Each row comes from the steps of one walk. Every step used is in the known rows, and no mark comes twice. Write the walk behind each row, first mark first.
In the rows, 128 means zero.
Known rows
mifoz/melezun/gabu/fetut/dogek/kiti: [ 57  90 115 131 119  88 149 110  89 169  40 122 149 164  21 123 172 178
 126 184 139  90 156 101 115  80 101  92 122]
kiti/fada: [125 156 144 104 129 126 148 133 132 137 123 123 148 151 142 131 151 112
 130 107 123 121 136 142 171 118 126 119 105]
ditedes/kiti: [106 116 115 122 106 145 132 126 120 136 108 116 135  46 120 147 138 120
 148 129 132 112 145 110  86 126 145  94 132]
fada/kiti/ditedes: [113 152 147 138 131 132 123 149 128 116 137 155 166 141 171 124 118 140
 162 132 127 130 147 114 193 134 109 129 109]
kiti/fada/fetut/dogek: [204 121 123 105 135 124 169 152 112 152  86 147 123 167 118 139 144 152
 148  92 122 110 132 143 175 117 172 121  93]
kiti/fada/fetut/gabu/melezun/mifoz: [167 111 128 106 134 103 164 148 141 104  18 144 133 122 155 141 115 165
 125  87 111 104 131 181 154  89 152 102 102]
gabu/fetut/dogek/kiti: [101  91 114 119 100 143 137 158  97 143  33  98 109 149  57 126 165 145
 115 155 137  97 153 126  88  94 117 148 128]
fada/fetut/gabu/melezun/dogek: [147 107 126 138 138  85 119 139 129 116  11 136 119 106 138 126  66 153
 141 118 129 113  86 161 137 144 189  91 102]
ditedes/kiti/fada/fetut: [162 123 125 110 127 102 172 148 124 162  99 142 156  54 145 165 142 147
 140  89 127 114 125 145 132 120 179  84  94]
gabu/fetut: [111 126 130 145  91 123 129 142 119 126  78 116 120 174  96 121 137 130
  96 138 138 130 109 141 136  98 115 139 120]
melezun/gabu/fetut/dogek/kiti/fada: [ 69 112 121 113  86  75 162 131  94 168   9 108 140 155  56 122 202 157
 112 130 132  82 151 146 122  76 116 105  96]
fetut/dogek/kiti: [118  94 112 100 142 150 137 141 107 146  82 111 118 103  89 132 155 139
 145 147 127  94 172 112  78 124 128 136 135]
mifoz/melezun: [112 137 138 123 166 137 137 112 126 139 155 138 157 159 104 131 123 133
 142 162 132 129 140  99 163 122 110 105 131]
dogek/kiti/fada/fetut/gabu/melezun: [138  87 123  86 179  86 156 163 139 145  31 125 147  48 141 138 120 148
 130 121 123  98 128 155  92 110 145  98  90]
dogek/kiti/fada/fetut/mifoz/melezun: [119 115 139  85 168  84 172 154 127 197 129 148 179  76 104 144 157 155
 145 143 121  88 149 137 152 132 135 117 109]
mifoz/melezun/gabu/fetut: [ 66 126 133 160 111  67 139  96 112 152  82 138 161 194  60 119 147 164
 107 163 138 124 111 117 165  87 102  84 115]
gabu/fetut/mifoz/melezun: [ 72 121 132 130  80 133 120 138 117 147  97 128 133 172  54 113 149 121
 128 175 136 105 128 113 161 108  98 137 133]
mifoz/melezun/gabu/fetut/dogek/kiti/ditedes: [ 52 120 128 153  58 101 141 103  81 161  55 115 189 175  53 106 176 176
 141 167 149  91 152 114 137  97  70  89 100]
kiti/fada/fetut/mifoz/melezun: [148 133 140 103 142  97 163 143 130 177 138 164 162 129 110 137 143 145
 153 126 121 103 128 133 201 130 143 113 103]
melezun/fada: [144 111 124 123  99 119 161 142 123 118 131 126 144 134 144 140 108 143
 119 116 135 135 140 127 108 123 139 121 155]
gabu/melezun/fada: [144  86 118 119 140  98 151 140 131 100  94 134 104 100 143 123  93 139
 123 153 136 130 148 144  61 124 151 119 156]
fada/kiti/dogek: [104 141 149 143 153 116 134 147 130 110 140 146 146 165 177 132  82 116
 151 147 117 139 138  93 192 138 162 127 135]
fada/kiti: [117 123 135 118 195 114 130 151 137 123 117 161 126 123 136 143 116 141
 147 146 118 128 150 102 172 118 143 130 132]
fetut/dogek: [149 112 113 119 120 167 127 129 109 125  93 124 101 160  93 124 142 130
 153 128 127 109 151 109 123 121 139 129 130]

Which walk is each row?
[ 96 137 129 146  67 146 136 123 114 122 132 102 155  74 161 138 104  99
 150 128 132 124 133 104 105 146 166  89 136] : ditedes/kiti/dogek
[106  97 114 114 135 142 105 130 138 100  46 118 112 100 124 113 105 109
 145 145 129 111 125 119  90 115 120 103 122] : fetut/gabu/melezun
[ 66 115 121 132 103  78 124  92 120 166 124 154 152 109  71 114 155 147
 156 160 123  93 141 104 144 132 114  92 130] : fetut/mifoz/melezun/gabu
[ 94 140 138 131  88 126 131 134 117 141 135 108 183  83 157 118 142 140
 136 132 138 114 144 141 102 145  87 132 111] : dogek/kiti/ditedes
[117 157 165 105 195  63 183 135 118 186 104 142 196 135 128 153 118 176
 134 130 128 108 127 158 204 140 171  87  95] : mifoz/melezun/dogek/kiti/fada/fetut
[ 87 130 130 141 145  76 141  84 121 155 133 153 169 145  89 126 138 165
 139 154 129 120 130 105 157 117 112  73 123] : mifoz/melezun/gabu
[125 123 135 119 138 131 169 124 123 129 156 138 173 165 123 142 102 147
 133 147 139 136 152 100 143 118 123  98 158] : mifoz/melezun/fada
[144  89 111  97 133 120 150 150 134 132  17 131 140  25 140 149 118 129
 158 105 128  98 123 136  98 108 172  59  88] : ditedes/kiti/fada/fetut/gabu/melezun
[ 18 157 162 103  93  96 147 146 110 177  48 105 172 159  66 121 167 124
 128 161 133  73 143 155 195 120 122 118 111] : gabu/fetut/mifoz/melezun/dogek/kiti/fada
[174 107 118 135  94 126 150 153  96 154  96 131 160  94 134 129 134 179
 154 117 137 105 142 140 105 142 131 132  98] : fada/fetut/dogek/kiti/ditedes
[ 91 124 129 114 127 139 121 124 126 149 143 143 142 127  84 120 141 121
 159 163 126 102 150 100 150 136 112 124 138] : fetut/mifoz/melezun
[ 58 103 129 108 142 109 110 135 127 117   4  97 130  68 121 121  99 124
 140 154 131  88 137 146  86 139 147  96 122] : fetut/gabu/melezun/dogek/kiti
[142 131 141 114 145  85 141 144 133 126   6 135 135 125 151 129  87 139
 145  99 124 104  92 175 180 132 186  79  78] : kiti/fada/fetut/gabu/melezun/dogek
[ 50 149 149 144  72 113 116 131 108 148  67 122 137 190  57 112 129 128
 131 167 137  97 117 135 198 130 132 123 128] : gabu/fetut/mifoz/melezun/dogek
[ 86 110 117 148  96 100 139  95  91 149  51 136 136 220  25 117 162 164
 133 166 139 106 134 100 164  82 113  86 116] : mifoz/melezun/gabu/fetut/dogek
[ 54 174 170  93 177 101 165 120 120 171 106 114 193 147 115 141 138 137
 142 150 129  98 156 141 198 134 137  87 109] : mifoz/melezun/dogek/kiti/fada
[ 38 161 160  85 132 105 148 132 119 181  97 118 178 109  96 129 156 124
 159 155 123  69 162 141 186 149 135 108 118] : fetut/mifoz/melezun/dogek/kiti/fada
[ 41 134 145 109 129 107 128 127 115 170 100 122 162  83  82 128 135 139
 153 176 128  77 158 125 143 161 136 118 142] : fetut/mifoz/melezun/dogek/kiti
[128  99 115 146 121  39 144 107 119 180 119 180 156  94  82 129 135 188
 145 141 122 102 113 125 152 138 146  92 117] : fada/fetut/mifoz/melezun/gabu
[122 125 146 140 126 110 167 162 126 100 146 143 164 166 195 145  61 133
 142 133 125 145 149  93 171 134 172 121 163] : melezun/fada/kiti/dogek
[166 125 128 107 104  92 154 161 131 165 111 152 134  95 133 133 149 139
 139  95 117 103 117 163 163 138 161 136 100] : kiti/fada/fetut/mifoz
[108 104 119 119 111 145 123 129 137  79  23 120 112 117 133 123 113 139
 131 126 116 103 148 148 106  97 119 112 140] : fetut/gabu/melezun/mifoz
[ 88 167 156 135 149 118 133 103 118 139 122 135 160 181 106 130 103 139
 146 153 133 120 126 122 204 144 148  93 125] : mifoz/melezun/dogek
[181  76 107 112 158 111 157 159 107 162  81 139 121  85 102 146 134 179
 138 130 127 103 145 131  83 128 166 136 122] : fada/fetut/dogek/kiti
[104 141 132  99 109 140 153 133 124 147 104 113 153  66 133 151 162 106
 149 107 127 105 153 126 127 115 145  83 109] : ditedes/kiti/fada
[184  84 111 127  85 120 167 162 125 124  86 134 169 123 160 154  78 171
 122  77 134 134 102 123 120 115 158 100 136] : melezun/fada/fetut/gabu
[ 66 105 112 154  25  56 117 122 112 151  51 130 118 123  61 105 170 144
 110 136 129  96 109 146 121 106 115 128 122] : melezun/gabu/fetut/mifoz
[118 117 136 140  94  86 123 147 118 128  19 116 174  56 166 115  79 169
 149 121 139  98 103 173 110 159 151  92  84] : fada/fetut/gabu/melezun/dogek/kiti/ditedes
[116 121 128  76 145 150 159 147 110 154  78 106 137 122 101 135 178 125
 146 127 124  84 180 128 121 113 128 126 113] : fetut/dogek/kiti/fada
[ 97 136 142  87 148 109 159 146 130 160 115 110 161  92 137 137 163 128
 119 123 124 104 158 148 121 118 118 123 112] : dogek/kiti/fada
[192  34  97 102 168  77 179 169 109 132  45 143  97  55 117 142 100 192
 133 153 136 103 168 143  15 124 186 126 146] : gabu/melezun/fada/fetut/dogek/kiti
